What can hang from each mark:
V: E
T: H
N: A E M
E: N T
H: N V
A: N T V

Every row comes from one small tree of marks. The marks that hang from a mark follow it in brackets, in alphabetical order. Every link used is in the known rows. Which tree was each row made from?
Known rows:
A(T V(E)): [ 7.6  8.6 -4.0 -2.2  5.7 -3.7  1.9  3.8  0.5 10.0  3.3 -7.7 -4.2 -9.5
 -9.5 -2.1 -0.8 -7.3 -2.8]
T(H(N(A) V(E))): [ 15.2  14.7  -6.0  -0.7   1.5  -3.4   9.3  -3.1  -4.4  29.8  -4.1 -19.3
  -7.4  20.6 -16.9   3.7  -6.4  -2.0  -5.4]
N(E M): [ -5.5  -3.6  -0.6  -3.7 -13.7  15.8  -1.0 -11.7   6.6  -2.9   8.9  11.5
   4.7  -7.2  28.6  -7.5  -3.3   3.2  -2.2]
A(T(H)): [ 16.3  13.0  12.7   7.9  -4.6  -2.4  -2.0 -17.0  -0.2  21.8   3.9 -10.2
  -0.8  -4.2  22.8  -6.7  -7.1   7.6 -17.3]
E(N(A)): [-10.3   2.0  20.4   1.7  -5.1   5.4   0.2  10.2  -5.8 -36.6 -14.5   1.6
   7.2  -8.5  -5.2 -11.0   2.7   3.0   0.8]
N(A M): [ -8.8  -9.1  18.1 -18.6 -15.7   6.7  -6.3  35.6  -1.3 -33.1   4.9  16.6
   1.0 -10.4   4.9  -4.4   3.0   8.1  -1.0]
T(H): [ 10.9   8.8  12.0  13.7  -3.4  11.2   0.5 -28.0   0.5  19.2   8.2  -9.5
  -3.8   3.8  19.9 -12.8  -9.9  13.5 -11.3]
N(A E(T(H(V)))): [ 12.3   6.9 -36.4   6.1   0.3  -3.0   4.3 -14.4   2.6  20.2   9.6   2.7
   6.0   9.4  24.9  16.2  -4.1  -3.1  -8.7]
A(N(M) T(H) V): [  5.6  -0.5  10.0  -1.6  10.0 -23.5  -4.6   5.3   2.5   7.5  26.7   8.0
 -15.8  -7.7   0.2   8.8   9.3 -11.1 -12.6]
V(E(N T)): [ -5.5  -7.1  -5.5  11.9   8.9  -3.5   4.5 -31.8  -1.2  20.1 -19.6 -17.0
   6.5   4.4  -5.5  -2.5  -7.0  -1.1  11.5]
T(H(N(A M))): [ 0.6 -4.3 22.7 -4.4 -7.3  5.6 -0.7 13.8 -2.9  1.5 -0.5 -3.0 -5.1  9.3
 -5.5 -3.4 -3.4  9.0  3.4]
V(E(N(A) T)): [ -5.1  -7.1  -2.1   1.9   4.5  -6.7   5.1   2.1  -5.7   1.8 -22.1 -11.5
   7.3  -1.6 -12.4   4.5  -5.8  -5.2  12.1]
E(N(M)): [-19.3  -7.4  17.7  -2.4  -8.3   3.8  -5.3  -5.8   0.8 -26.8  -5.3   7.1
   8.9  -3.1   2.1 -14.8   7.4   2.7   5.2]
A(N(M) T(H)): [  9.7  -0.5  21.1  -3.8  -0.6 -23.8  -4.5  -3.4   0.9  20.2  16.0   3.5
 -12.7  -8.0  17.3   6.0   1.9  -3.8 -19.5]
T(H(N(A E) V)): [ 12.1  16.5 -15.2   8.1  -1.0   6.7   8.5 -16.2  -0.2  15.8   0.5  -6.3
  -0.9  15.7   6.8   3.9  -3.7  -0.5  -9.1]
N(A E(T) M): [ -6.6 -16.3 -13.7  -9.7  -8.7   4.7  -2.3  14.0   3.3  -7.6   1.7  16.3
   7.5  -8.7  21.6  11.2  -3.1   1.0   7.5]
E(N(A(T(H)) M)): [ -1.3   4.1  20.6 -10.7 -13.2 -16.5  -2.5  29.1  -5.3 -17.4  -2.9   0.9
  11.5  -9.0   6.5   0.7   5.9 -10.1  -5.0]
A(N T(H) V): [ 14.3   9.6   8.8  12.5  17.5 -19.3  -0.8 -12.8   0.3  15.8  19.7  -2.4
 -17.6  -7.4   0.2   5.5   3.3  -6.7 -17.9]
V(E): [  6.1   4.5   6.4   1.7  -3.6  10.1   4.2 -16.7   0.1  20.4  -2.1 -12.2
  -4.7  -2.0   4.8 -10.5 -11.6   6.4  -3.6]
A(T V): [  1.2   5.1   2.3   2.6   5.5   0.5  -6.0   3.7   1.5 -16.8   5.3   5.9
  -2.5 -12.0  -3.1  -6.6   7.0   3.2  -6.1]
T(H(N V)): [  7.6  11.4  -3.1  14.3   5.6   4.4   0.2 -37.3   1.1  21.6   0.0 -10.5
  -6.8  24.5  -4.0  -8.0   0.4  11.9  -9.0]
T(H(N(E) V)): [ 11.5  17.0 -18.2  18.3   3.6  10.2   6.8 -50.4   4.5  33.9   2.5 -11.0
  -2.0  21.5  13.3  -3.1  -5.3   3.5  -9.8]

Write each row's tree:
[  2.8  -6.9  -5.4  16.1  20.1   3.0   0.4  -3.8  -2.5   9.1  -2.8  -8.6
  -8.6  15.4 -24.1   7.1  -2.1   7.7  13.2]  E(T(H(N(A(V)))))
[-15.8 -10.5  -6.1   7.8  14.6  -2.3  -2.8  10.1  -3.1 -36.5  -9.5   6.4
   6.3  -3.2 -23.3   3.0  10.2  -2.5  15.3]  E(N(A(V)) T)
[ -3.2   0.4  -7.9 -18.5  -8.7  -1.2  -2.3  43.1   2.6 -30.4  13.0  20.8
   6.0 -21.0   7.4   8.4   8.7 -13.9  -0.7]  N(A(T V) E M)
[-12.8  -4.2  11.4  -6.7  -8.4  -0.5   2.5  -4.6  -0.2  -1.5  -7.3  -6.2
   6.6  -0.9  -4.9 -10.7  -0.2  -7.2   7.8]  V(E(N(M)))
[ -3.2   5.4  13.8  -2.8  -4.9   0.7   8.0  10.6  -6.8 -10.7 -16.6 -12.2
   5.4  -6.4 -11.3  -6.4  -5.0  -6.5   3.7]  V(E(N(A)))
[  5.4  10.4  -9.5  -3.7  -1.2   2.9   1.6  25.1   0.5 -21.4   5.8  11.2
   3.6 -20.6   7.2   5.4   2.3  -9.3  -5.4]  N(A(T V) E)
[ -7.4 -16.4 -16.8   0.3  -4.5   7.7  -4.0 -20.1   7.7  10.1   3.5  11.4
   6.6  -3.0  27.7   4.0  -3.9   5.1   6.7]  N(E(T) M)
[ -7.8 -18.6 -14.9 -16.8   3.9  -5.4  -1.3  36.7   0.6  -6.7   7.5   8.8
  -2.3  -2.6 -19.7  13.2   2.8  -7.6  17.2]  N(A(V(E(T))) M)
[-20.4 -20.8   5.5  -8.2  -3.5  -7.1  -6.8  20.2  -2.4 -32.3 -13.2  12.5
  11.6  -4.2  -5.9   3.6   8.1   0.4  14.3]  E(N(A M) T)
[-14.4 -17.0  -5.0  -2.9   0.7  -8.1  -0.2 -13.0   0.9  10.7 -12.7  -5.7
   9.2   3.9  -5.3   0.6  -0.9  -5.6  16.6]  V(E(N(M) T))
[ 12.3  13.0   1.3   9.6   6.0  -2.2  -2.2  -7.2   1.0   8.7  15.1  -4.5
  -3.9  -3.3   5.1  -3.6   1.1   0.2 -10.5]  A(T(H) V)
[ 10.3   9.8   6.8  16.6  14.2  -0.1  -0.7 -17.8  -0.3  17.4  -0.2 -13.9
  -8.6   7.9 -13.5  -5.1   0.2   3.9  -2.1]  A(T(H(N)) V)
[ -4.7  -9.2 -19.1  12.9  17.5  11.7   3.0  -5.3   1.7  -3.2  -9.8   1.8
  -1.9   3.4 -15.2   9.5  -1.9   2.3  17.5]  H(N(A(V) E(T)))
[ 15.5  -0.6 -10.3  13.4   6.2  -0.5   6.1 -36.4   0.9  56.9   1.6 -22.8
  -4.0  11.3  13.1   3.0 -18.2   5.4   0.6]  V(E(T(H)))
[  3.4   1.5   4.0  10.3  -5.1  14.8   4.4 -32.5   4.9  31.6   3.3  -9.3
  -1.3  12.0  18.1  -5.7  -9.9   4.0   2.6]  T(H(N(E M)))
[-18.4  -8.1  21.4 -12.9 -12.6   0.5  -3.8  28.7  -3.6 -45.1  -7.7  11.9
   9.8  -9.0  -4.9  -7.7   9.0  -1.2   5.8]  E(N(A M))
[-15.3 -12.0  12.4 -10.1   2.8   8.8  -5.1  34.2  -1.2 -35.9   1.6  12.8
  -6.7   1.8 -32.2  -3.3  10.3   4.6  14.4]  H(N(A(V) M))
[  9.6  10.1   0.9  -5.9 -11.2   2.9   1.9  15.7  -1.1  -9.1  -5.0   5.4
   6.7 -21.1  24.5   2.9  -5.7  -1.6 -12.4]  N(A(T) E)
[  3.0   7.2  -9.1   2.2   5.1   3.2   3.8 -26.2   0.5  23.4 -10.9 -13.8
  -7.3  18.5 -19.1  -6.1  -2.1   4.9  -1.6]  H(N V(E))
[  7.8   8.0  -4.0 -22.7 -15.6 -19.7  -6.4  36.8  -1.1 -11.4  16.6  13.9
   4.2  -1.0  11.4   9.7  10.7  -6.5 -17.9]  N(A(T(H(V))) M)
[ -6.2  -5.5   1.1 -21.0  -5.3   2.3   1.1  45.0  -0.7 -19.5  12.8   7.9
  -4.9  -7.1 -18.6   2.1   3.2  -9.6   9.0]  N(A(V(E)) M)
[  3.1   7.3  -3.4   2.6   7.1   5.3   3.0  15.0  -0.7 -11.6  -8.4   1.5
  -1.1  -8.9 -11.9   4.4   1.5  -5.3   2.5]  H(N(A(T V) E))
[ -3.0   3.4   0.9  -3.3   0.7   3.9  -2.8   7.4  -3.1 -20.7 -11.5   5.3
  -4.2  10.4 -18.8  -2.8   6.9  11.1  -4.0]  H(N(A) V)
[-10.7 -13.7 -32.3   0.7   4.3   0.6  -4.1 -29.6   8.2  13.0  -5.3  10.3
   3.7  17.0   4.4   8.7   5.8   3.2   8.7]  H(N(E(T) M) V)
